Known rows, with every step that occurs
pepok, nizono, rubi, filal, patez, supes: [-.02 -.05 -.03 -.02 .24 .22 -.12 -.32 -.03 -.16 .52 -.14 -.27 -.26 .16 -.25 -.03 .25 .14 .27 -.30 -.45 .00]
rubi, leme, patez: [-.10 .10 .11 .02 -.06 .19 -.11 -.04 .31 -.02 .10 -.22 .11 .08 -.01 -.06 .02 .26 .12 -.19 .30 .28 -.17]
leme, patez, nizono, pepok: [-.27 -.05 -.14 .00 .10 .06 .04 .07 .19 .44 .02 -.09 -.04 .21 .01 -.21 -.06 .12 .07 .02 .12 .47 .41]
supes, pepok, nizono: [-.18 -.06 .02 .10 .01 .08 -.34 -.01 -.13 -.47 .38 -.03 .14 -.13 -.30 .23 -.24 .22 -.04 .18 .22 -.03 -.01]
nizono, rubi, leme, patez, filal: [-.03 -.12 .06 -.15 .12 -.07 .01 -.10 .19 .14 .00 -.14 .04 .11 -.09 -.51 -.16 .00 -.02 .22 .22 .26 -.20]
rubi, supes, pepok: [-.14 -.14 .01 .18 .12 -.18 -.35 -.05 .12 .00 .33 .19 -.11 -.12 .03 -.04 -.25 .28 -.25 -.03 .17 .27 -.04]
leme, patez, nizono, pepok, supes: [-.27 -.19 -.18 .11 -.01 -.03 -.10 -.01 .23 .44 -.03 -.45 -.05 .23 -.03 -.19 -.26 -.06 .11 .08 -.07 .43 .57]
rubi, nizono, pepok: [-.32 -.13 .28 .01 -.13 .03 -.17 -.06 -.02 .28 .08 .05 -.15 -.13 .20 -.26 .01 .18 .11 .01 .21 .23 .29]
patez, supes, pepok: [.08 .04 .06 .10 .21 .08 -.32 -.08 .07 .06 .51 -.08 -.07 -.11 -.02 -.06 -.24 .15 .03 .06 .03 .24 .33]
filal, patez, supes, pepok, nizono: [-.04 .01 -.06 .07 .20 .31 -.27 -.13 -.11 -.28 .62 -.07 .11 -.19 -.03 .02 -.22 .32 .04 .07 -.10 -.13 .11]
patez, nizono, rubi, supes: [-.14 -.06 -.14 -.07 .18 -.36 .12 .13 .23 .43 .08 .06 -.47 -.08 .29 -.30 -.25 .14 -.27 .22 -.21 .31 .20]
supes, pepok: [-.13 -.03 .01 .13 .04 .04 -.28 .01 -.02 -.12 .38 .07 .03 -.03 -.20 .04 -.28 .19 .05 .11 .20 .22 .17]
rubi, filal, patez: [-.25 -.11 -.07 .10 .14 .39 -.14 -.20 .17 -.04 .42 -.04 -.21 -.03 -.04 .02 -.05 .36 .29 .00 .04 -.09 .01]
filal, patez, supes: [-.11 .09 -.02 .05 .27 .38 -.10 .01 .06 .08 .42 -.16 -.14 -.05 .14 .01 -.11 .27 .25 -.10 -.18 .08 .29]
leme, patez, nizono: [-.15 -.01 -.19 -.05 .16 .15 .16 .21 .35 .27 .09 -.32 -.07 .24 -.08 .03 -.10 .18 -.02 .12 .12 .38 .30]
pepok, nizono, rubi, filal: [-.13 -.09 .04 .02 .05 -.03 -.20 -.17 -.07 -.32 .27 -.11 -.22 -.20 -.12 -.03 -.04 .19 .13 .37 .04 -.33 -.13]
pepok, nizono, rubi: [-.18 .03 .07 -.01 .07 -.10 -.15 .11 -.23 -.40 .13 -.05 -.06 -.15 -.11 .08 -.15 .13 .12 .32 -.02 -.16 .01]
leme, patez: [-.18 .00 .01 .09 .17 .18 -.07 .14 .15 -.10 .11 -.19 .08 .21 -.11 .12 -.03 .25 .12 .00 .26 .23 .08]
filal, patez, nizono, rubi, supes, pepok: [-.14 -.12 -.27 -.01 .18 -.26 .11 -.09 .17 .38 .36 .40 -.27 -.07 .33 -.51 -.47 .34 -.41 .20 -.33 .20 .16]
patez, nizono: [-.21 -.02 -.17 -.08 .08 .09 .07 .19 .23 .27 .18 -.24 -.29 .04 -.09 .12 -.21 .10 .09 .17 -.01 .36 .39]
nizono, rubi: [-.15 .03 .07 .01 .12 -.13 -.07 .13 -.09 -.07 .11 .07 -.17 -.03 .00 -.09 -.19 .14 .17 .20 -.03 .07 .19]
filal, patez: [-.33 .02 -.07 .06 .13 .28 -.06 .11 .02 -.12 .26 .03 -.06 .04 -.03 .13 -.15 .33 .28 -.09 -.02 .07 .12]

Rows
[-.31 -.27 .25 .12 -.27 -.07 -.34 -.17 .01 .25 .06 -.30 -.16 -.07 .16 -.23 -.20 -.01 .15 .09 .02 .20 .47]
rubi, nizono, pepok, supes
[-.37 -.19 -.22 .02 .06 .25 -.01 -.33 .20 .51 .33 .04 -.33 -.02 .07 -.32 -.09 .24 .22 .03 -.11 .15 .34]
rubi, filal, patez, nizono, pepok
[.04 -.01 -.02 .02 .30 .15 -.07 -.32 .11 .19 .50 .00 -.36 -.16 .22 -.43 -.08 .26 .19 .18 -.31 -.23 .18]
nizono, rubi, filal, patez, supes
[-.20 -.15 .01 .14 .08 -.13 -.39 -.05 -.03 -.32 .35 .08 .02 -.21 -.03 .12 -.24 .30 -.28 .07 .19 .04 -.26]
rubi, supes, pepok, nizono
[-.09 -.12 .04 -.17 .08 -.02 -.04 -.10 .05 -.19 .02 -.28 .17 -.01 -.19 -.34 -.11 .02 -.05 .30 .25 .02 -.39]
pepok, nizono, rubi, leme, patez, filal
[-.03 -.14 .02 .07 .01 -.11 -.32 -.35 -.08 -.37 .47 .09 -.10 -.23 -.19 -.19 -.23 .20 -.09 .46 .09 -.28 -.11]
supes, pepok, nizono, rubi, filal
[.14 .10 .10 .00 .01 .20 -.32 -.28 .20 -.19 .45 -.31 .25 -.16 -.01 -.15 -.05 .24 -.16 -.06 .23 .08 -.19]
rubi, leme, patez, supes, pepok, nizono
[-.20 -.07 .06 .06 .13 -.31 -.19 .08 -.12 -.29 .09 .10 -.19 -.24 .14 -.03 -.13 .23 -.17 .16 -.05 -.08 -.22]
pepok, nizono, rubi, supes
[.00 -.10 -.06 .10 .17 .37 -.34 -.44 .06 -.23 .74 -.14 -.07 -.24 -.08 -.11 -.14 .34 .03 .14 -.07 -.30 -.02]
rubi, filal, patez, supes, pepok, nizono
[.17 -.09 .07 .04 .18 -.07 -.37 -.41 -.04 -.16 .63 -.05 -.19 -.32 -.03 -.34 -.16 .13 -.10 .43 -.07 -.29 .04]
patez, supes, pepok, nizono, rubi, filal
[.13 .18 .16 -.11 .05 .02 -.12 -.14 .12 -.15 .20 -.33 .06 -.17 .19 -.31 .07 .16 -.04 .08 -.03 -.07 -.18]
pepok, nizono, rubi, leme, patez, supes
[-.31 -.15 .07 .26 -.08 -.07 -.45 -.07 -.09 .09 .06 -.24 -.06 .03 -.08 .00 -.26 -.06 .33 -.02 -.04 .25 .45]
nizono, pepok, supes
[-.01 .06 .13 -.04 -.21 -.17 -.31 -.24 -.10 -.37 .34 .11 .06 -.30 -.06 -.24 -.28 .20 -.13 .19 .09 -.08 -.25]
supes, pepok, nizono, rubi, leme
[-.01 .12 .14 -.04 -.05 -.06 .00 -.07 .17 -.01 .05 -.04 .05 .06 .12 -.34 -.05 .19 .04 .00 .13 .15 -.14]
nizono, rubi, leme, patez
[-.08 .09 -.02 -.23 -.12 -.15 .10 -.04 .26 .37 .13 -.10 -.35 -.13 .14 -.35 -.24 .08 -.02 .17 -.13 .31 .17]
patez, nizono, rubi, leme
[-.16 .12 -.16 -.21 -.07 .01 .21 -.10 .21 .38 .20 .03 -.29 -.10 .26 -.42 -.28 .24 .05 .06 -.28 .17 .12]
filal, patez, nizono, rubi, leme
[.20 .20 .17 -.06 .12 -.03 -.06 -.15 .26 .20 .20 -.21 -.05 -.03 .27 -.48 .00 .14 .01 -.03 -.03 .16 .03]
nizono, rubi, leme, patez, supes
[.19 .03 .04 .06 .27 -.08 -.18 -.10 -.07 -.23 .42 -.08 .18 -.07 .03 -.28 -.16 .18 -.20 .31 .00 -.09 .07]
leme, patez, supes, pepok, nizono, rubi
[.11 -.01 .03 .09 .25 .17 -.27 -.06 .06 -.27 .46 -.28 .24 -.02 -.12 .00 -.09 .22 -.13 .11 .15 .05 .06]
leme, patez, supes, pepok, nizono
[.03 .06 .10 -.02 -.11 -.12 -.22 -.23 .00 -.36 .26 .02 .27 -.09 -.05 -.29 -.19 .24 -.20 .16 .20 -.05 -.34]
supes, pepok, nizono, rubi, leme, patez
[-.13 .00 -.13 -.13 .12 -.17 .15 .18 .10 .29 .13 -.04 -.34 .01 .05 -.18 -.29 .05 .01 .36 -.18 .24 .42]
patez, nizono, rubi
